Each row was made from one small tree. The marks that hang from a mark follow it in brackets, in the order of their numbers. Every link used is in the known rows. Write each row's tree.
Known rows:
j542[j117 j207[j305 j385[j154]]]: .07  .38  .01  -.07  .38  -.65  .03  -.08  -.29  .22  .18  .19  -.14  -.42  .13  -.06  .07  -.01  -.13  .01  .31  -.19  .19  .01  .09  .00  -.07  -.45  .09  .00  -.05  -.07  -.23  -.01  -.01  -.21  .00  .10  -.17  -.25  -.25  .22  .13  -.09  -.14  .47  .24  .05  .06
j137[j207[j385[j154 j887]]]: .05  .38  .04  -.17  .02  -.39  .18  -.32  -.11  .07  -.03  -.05  -.26  -.41  .31  -.21  .21  -.10  -.16  -.01  .24  -.35  .17  .26  .25  -.08  -.29  -.52  -.05  .01  .10  -.15  -.08  .03  .12  -.20  -.22  .20  -.19  -.25  -.13  .02  -.07  .04  -.09  .46  .05  .23  -.10
j826[j385]: .10  .25  .15  .02  .07  -.35  .26  -.14  -.34  -.06  .02  .07  -.22  -.37  .19  -.11  .18  .04  -.03  -.15  .15  -.35  .12  .20  .12  -.01  -.17  -.34  .12  .21  .06  .02  -.31  .02  .14  -.07  -.21  .19  -.13  -.06  -.27  -.06  -.05  -.08  .06  .29  .13  -.01  -.01
j826[j385[j887]]: .12  .25  .18  -.03  .08  -.29  .32  -.19  -.25  -.11  -.08  -.06  -.27  -.41  .23  -.19  .29  .01  -.09  -.11  .15  -.42  .16  .25  .24  -.05  -.23  -.43  .05  .23  .09  .02  -.27  .02  .11  -.06  -.26  .17  -.17  -.13  -.24  -.04  -.05  -.05  .08  .32  .04  .05  -.04
j305[j154 j207]: .17  .21  -.10  .01  .06  -.54  .04  -.13  -.07  -.11  .08  .26  -.14  -.33  .25  .09  .18  .01  .11  -.12  .03  -.23  .13  .07  .08  -.07  -.24  -.25  .06  .09  .14  -.04  -.34  -.10  .18  -.03  -.05  .37  -.09  -.12  -.40  -.05  -.04  -.02  .02  .41  .33  .02  .10
j542[j117 j207[j305 j385[j154 j887[j137]]]]: .10  .38  .05  -.19  .34  -.62  .18  -.11  -.14  .15  .14  -.02  -.19  -.45  .21  -.19  .21  -.10  -.26  .08  .40  -.22  .23  .10  .26  -.08  -.15  -.61  -.01  -.07  -.05  -.07  -.11  .05  .00  -.21  -.16  -.01  -.17  -.35  -.14  .33  .09  .01  -.24  .57  .00  .25  .01
j137[j207[j385[j887]]]: .12  .31  .03  -.15  .09  -.40  .16  -.28  -.13  -.03  .01  .02  -.22  -.36  .27  -.12  .18  -.09  -.14  .00  .23  -.27  .16  .20  .22  -.03  -.22  -.50  .00  -.02  .14  -.10  -.13  .12  .16  -.08  -.13  .12  -.13  -.24  -.16  -.01  -.06  .03  -.15  .43  .02  .22  -.02
j305[j154[j385[j887[j137]]] j207]: .18  .23  -.07  -.14  -.03  -.57  .27  -.22  .15  -.24  .00  .03  -.16  -.48  .43  -.05  .47  -.16  .05  -.10  .13  -.22  .13  .20  .31  -.25  -.40  -.34  -.12  .09  .08  -.05  -.23  -.15  .18  -.03  -.20  .38  -.16  -.26  -.31  .06  -.13  .08  .05  .55  .08  .23  .07
j542[j117 j207]: .16  .29  .04  .09  .36  -.40  .05  .03  -.38  .04  .12  .22  -.17  -.24  .10  -.08  .12  .09  -.04  -.03  .27  -.16  .04  -.01  .10  .16  .02  -.35  .18  .13  .04  .05  -.39  .01  .05  -.07  -.01  .00  -.17  -.13  -.39  .11  .04  -.16  .00  .28  .12  -.06  .07
j826[j385[j887[j137]]]: .14  .25  .19  -.10  .05  -.30  .41  -.17  -.17  -.13  -.05  -.13  -.26  -.41  .27  -.23  .32  -.05  -.15  -.07  .23  -.38  .16  .30  .31  -.07  -.26  -.48  .02  .15  .07  .02  -.20  .06  .15  -.06  -.36  .10  -.15  -.16  -.15  .06  -.10  .02  -.02  .41  -.09  .16  -.03
j542[j117 j207[j385]]: .14  .35  .03  .01  .40  -.54  .04  -.06  -.39  .08  .08  .24  -.16  -.31  .12  -.02  .06  .05  -.07  -.05  .34  -.12  .11  -.02  .09  .09  .00  -.38  .11  .04  .02  .00  -.32  .02  .09  -.06  .08  .01  -.19  -.18  -.31  .13  .06  -.09  -.08  .32  .14  .03  .15
j542[j117 j207[j305[j154] j385[j887]]]: .10  .31  -.07  -.11  .42  -.77  .11  -.11  -.17  .11  .15  .21  -.11  -.46  .14  .01  .15  -.03  -.10  .01  .29  -.14  .27  -.06  .12  -.11  -.16  -.51  .00  -.02  .01  .00  -.23  .05  .01  -.09  .07  .13  -.21  -.33  -.22  .27  .15  -.01  -.15  .54  .18  .17  .11
j207[j305 j385[j154 j887[j137]]]: .11  .32  .05  -.27  .12  -.55  .22  -.25  .00  .07  .08  -.08  -.22  -.45  .33  -.20  .21  -.18  -.24  .05  .31  -.31  .28  .25  .23  -.15  -.29  -.56  -.06  -.06  .04  -.12  -.02  .05  .08  -.20  -.30  .16  -.15  -.32  -.07  .17  -.03  .06  -.20  .56  .04  .32  -.04
j154[j385[j887[j137[j207[j305]]]]]: .14  .27  .00  -.22  .04  -.47  .27  -.25  .05  -.11  .15  -.04  -.14  -.46  .33  -.18  .36  -.24  -.11  .02  .21  -.26  .13  .27  .29  -.14  -.32  -.53  -.04  -.01  .08  -.13  -.10  .03  .17  -.11  -.33  .15  -.05  -.29  -.16  .15  -.07  .06  -.12  .59  -.07  .26  -.09
j542[j117 j207[j305[j154] j385]]: .09  .32  -.10  -.06  .43  -.81  .01  -.07  -.28  .14  .21  .35  -.07  -.41  .09  .08  .04  -.02  -.07  -.02  .30  -.07  .24  -.12  .01  -.07  -.11  -.41  .08  -.04  .00  -.02  -.29  .05  .07  -.11  .13  .14  -.14  -.28  -.27  .27  .17  -.03  -.17  .51  .29  .11  .15
j542[j207[j305 j385]]: .20  .34  -.02  -.07  .37  -.65  .01  -.16  -.16  .06  .16  .27  -.08  -.37  .08  .06  .02  -.03  -.07  .05  .27  -.16  .23  .01  .00  .01  -.11  -.41  .10  -.05  -.03  -.06  -.27  .00  .12  -.09  -.01  .11  -.08  -.22  -.20  .14  .09  -.06  -.12  .42  .20  .11  .14

Which tree is each row?
.09  .34  .11  -.15  -.06  -.27  .26  -.21  -.05  -.01  .03  -.14  -.25  -.32  .31  -.32  .29  -.14  -.17  .03  .23  -.36  .10  .32  .31  -.01  -.27  -.57  -.03  .04  .11  -.11  -.09  .03  .13  -.22  -.42  .13  -.15  -.18  -.14  .09  -.13  .04  -.14  .49  -.09  .23  -.19
j385[j154 j887[j137[j207]]]
.11  .28  -.04  -.07  .35  -.71  .19  -.07  -.12  .01  .13  .16  -.11  -.48  .18  -.05  .35  -.07  .00  -.05  .24  -.13  .16  .02  .16  -.16  -.22  -.42  -.03  .14  -.04  .02  -.31  -.10  -.01  -.12  .00  .22  -.24  -.31  -.37  .24  .08  -.06  .04  .51  .15  .10  .07
j542[j117 j207[j305[j154[j385[j887]]]]]
.04  .26  .07  -.21  -.01  -.56  .40  -.24  -.05  -.05  .17  -.02  -.16  -.50  .25  -.12  .29  -.17  -.14  -.05  .14  -.38  .25  .20  .26  -.22  -.39  -.59  -.04  -.06  .11  -.08  -.11  .12  .18  -.13  -.36  .21  -.03  -.25  -.03  .20  .01  .10  -.24  .65  -.01  .27  -.11
j826[j385[j887[j137[j207[j305[j154]]]]]]
.07  .38  -.01  -.22  .04  -.57  .14  -.25  -.09  .11  .20  .06  -.13  -.42  .27  -.11  .08  -.20  -.21  .05  .26  -.26  .22  .19  .16  -.10  -.25  -.55  .00  -.18  .08  -.21  -.04  .09  .18  -.25  -.28  .15  -.02  -.26  -.04  .17  -.01  .10  -.31  .60  .11  .26  -.10
j887[j137[j207[j305 j385[j154]]]]
.08  .29  -.11  -.22  .07  -.71  .13  -.24  -.06  .04  .25  .20  -.04  -.41  .25  .03  .05  -.20  -.10  .01  .21  -.16  .25  .07  .10  -.17  -.28  -.49  -.03  -.22  .12  -.15  -.09  .13  .25  -.13  -.16  .19  -.02  -.27  -.06  .21  -.02  .16  -.36  .66  .17  .29  .01
j887[j137[j207[j305[j154] j385]]]
.15  .38  .06  -.16  .33  -.59  .13  -.23  -.04  .11  .04  .04  -.18  -.45  .18  -.11  .15  -.06  -.16  .08  .31  -.29  .28  .15  .15  -.08  -.20  -.50  .00  .01  -.05  -.09  -.16  -.05  -.01  -.19  -.13  .19  -.19  -.29  -.16  .15  .07  -.04  -.08  .50  .11  .20  .02
j542[j207[j305 j385[j154 j887]]]
.16  .27  .00  .04  .40  -.55  .02  .03  -.33  .09  .26  .27  -.12  -.28  .07  -.04  .11  .06  -.05  .00  .24  -.15  .11  -.02  .05  .09  .03  -.39  .17  .08  .01  .01  -.33  .04  .03  -.10  -.02  .03  -.09  -.18  -.37  .18  .15  -.14  -.10  .38  .20  -.04  .07
j542[j117 j207[j305]]
.09  .32  .05  -.22  .00  -.41  .24  -.22  .00  .04  .17  -.11  -.22  -.39  .29  -.28  .27  -.17  -.20  .07  .22  -.38  .14  .27  .27  -.08  -.29  -.61  -.02  -.05  .11  -.14  -.06  .07  .12  -.23  -.41  .15  -.08  -.26  -.10  .18  -.05  .04  -.24  .60  -.03  .26  -.17
j385[j154 j887[j137[j207[j305]]]]
.10  .26  -.09  -.12  .20  -.74  .07  -.21  -.10  .06  .16  .26  -.08  -.41  .19  .09  .03  -.09  -.01  -.07  .19  -.15  .23  .03  .00  -.15  -.24  -.37  .02  -.04  .09  -.08  -.22  .04  .16  -.09  -.01  .29  -.11  -.23  -.20  .10  .04  .07  -.13  .51  .32  .17  .10
j207[j305[j154] j385]
.15  .24  -.10  -.20  .03  -.62  .20  -.26  .10  -.14  .00  .09  -.17  -.45  .38  .02  .28  -.11  -.04  -.04  .18  -.23  .26  .12  .25  -.21  -.35  -.44  -.10  -.08  .14  -.06  -.17  -.01  .18  -.01  -.12  .31  -.12  -.28  -.18  .08  -.07  .14  -.14  .58  .12  .30  .12
j305[j154 j207[j385[j887[j137]]]]
.15  .34  .03  -.21  -.02  -.49  .19  -.29  .05  -.05  -.04  -.04  -.27  -.46  .41  -.12  .30  -.13  -.16  -.02  .23  -.32  .21  .26  .30  -.15  -.32  -.47  -.06  -.03  .09  -.12  -.09  -.04  .13  -.12  -.26  .25  -.14  -.27  -.15  .04  -.08  .08  -.09  .52  .07  .26  .04
j305[j207[j385[j154 j887[j137]]]]
.10  .24  -.05  -.09  .16  -.66  .16  -.17  -.04  -.06  .15  .22  -.06  -.46  .24  .03  .22  -.12  .07  -.13  .13  -.15  .13  .12  .03  -.19  -.29  -.29  -.01  .12  .02  -.06  -.28  -.10  .13  -.11  -.10  .37  -.16  -.22  -.34  .07  -.02  .00  .07  .48  .26  .09  .04
j207[j305[j154[j385]]]
.09  .32  .04  -.20  .18  -.56  .16  -.25  -.05  .09  .04  -.02  -.21  -.47  .27  -.13  .16  -.10  -.18  -.01  .23  -.33  .24  .20  .15  -.12  -.28  -.50  -.02  .03  .04  -.11  -.09  .02  .04  -.19  -.19  .23  -.19  -.27  -.17  .07  .01  .01  -.08  .49  .16  .22  -.02
j207[j305 j385[j154 j887]]
.19  .29  -.01  -.17  .25  -.66  .29  -.17  .10  -.10  .10  .09  -.04  -.47  .23  -.06  .34  -.18  -.01  .03  .28  -.15  .20  .15  .18  -.21  -.31  -.45  -.08  .04  -.07  -.01  -.24  -.12  .10  -.10  -.20  .24  -.18  -.30  -.21  .27  .00  .03  -.01  .58  -.01  .27  .04
j542[j207[j305[j154[j385[j887[j137]]]]]]
.13  .31  -.01  -.11  .43  -.63  .09  -.09  -.26  .10  .14  .15  -.17  -.40  .13  -.07  .15  .00  -.16  .04  .34  -.18  .24  -.01  .17  -.01  -.07  -.54  .06  -.02  .00  -.03  -.22  .10  .00  -.09  .03  .03  -.15  -.34  -.24  .23  .15  -.04  -.14  .47  .10  .14  .12
j542[j117 j207[j305 j385[j887]]]
.12  .26  -.08  -.17  .21  -.70  .15  -.24  -.03  -.01  .08  .13  -.15  -.47  .25  .00  .14  -.12  -.08  -.03  .20  -.22  .29  .07  .10  -.19  -.31  -.46  -.05  -.01  .11  -.04  -.16  .06  .12  -.09  -.08  .28  -.16  -.32  -.18  .11  .02  .07  -.12  .56  .21  .25  .06
j207[j305[j154] j385[j887]]
.11  .31  -.05  -.14  .15  -.59  .03  -.23  -.17  .05  .21  .19  -.13  -.38  .19  .02  .02  -.10  -.10  .00  .18  -.22  .21  .09  .08  -.04  -.20  -.47  .06  -.12  .12  -.16  -.15  .12  .20  -.11  -.09  .15  -.01  -.24  -.14  .05  .04  .02  -.23  .50  .20  .16  .02
j137[j207[j305 j385]]
.18  .27  .09  -.14  .07  -.33  .33  -.19  .01  -.18  -.05  -.09  -.20  -.39  .35  -.22  .41  -.15  -.07  -.04  .28  -.22  .07  .30  .29  -.09  -.28  -.40  -.03  .17  .04  -.03  -.21  -.06  .16  -.08  -.28  .16  -.22  -.24  -.29  .07  -.16  .02  .07  .40  -.10  .21  -.01
j154[j385[j887[j137]]]
.08  .26  -.06  -.18  .08  -.60  .21  -.25  .04  -.08  .14  .08  -.12  -.49  .29  -.07  .33  -.20  .01  -.05  .12  -.23  .15  .19  .19  -.25  -.39  -.46  -.07  .06  .08  -.10  -.19  -.05  .14  -.13  -.18  .34  -.14  -.29  -.25  .10  -.03  .06  -.03  .57  .13  .21  -.06
j137[j207[j305[j154[j385[j887]]]]]
.04  .34  .16  -.23  -.05  -.40  .40  -.26  -.10  .02  .14  -.17  -.26  -.51  .27  -.27  .31  -.16  -.24  .01  .18  -.48  .22  .33  .33  -.17  -.34  -.64  -.01  -.03  .05  -.13  -.06  .07  .09  -.24  -.47  .16  -.04  -.23  -.01  .17  -.02  .05  -.21  .60  -.04  .23  -.20
j826[j385[j154 j887[j137[j207[j305]]]]]
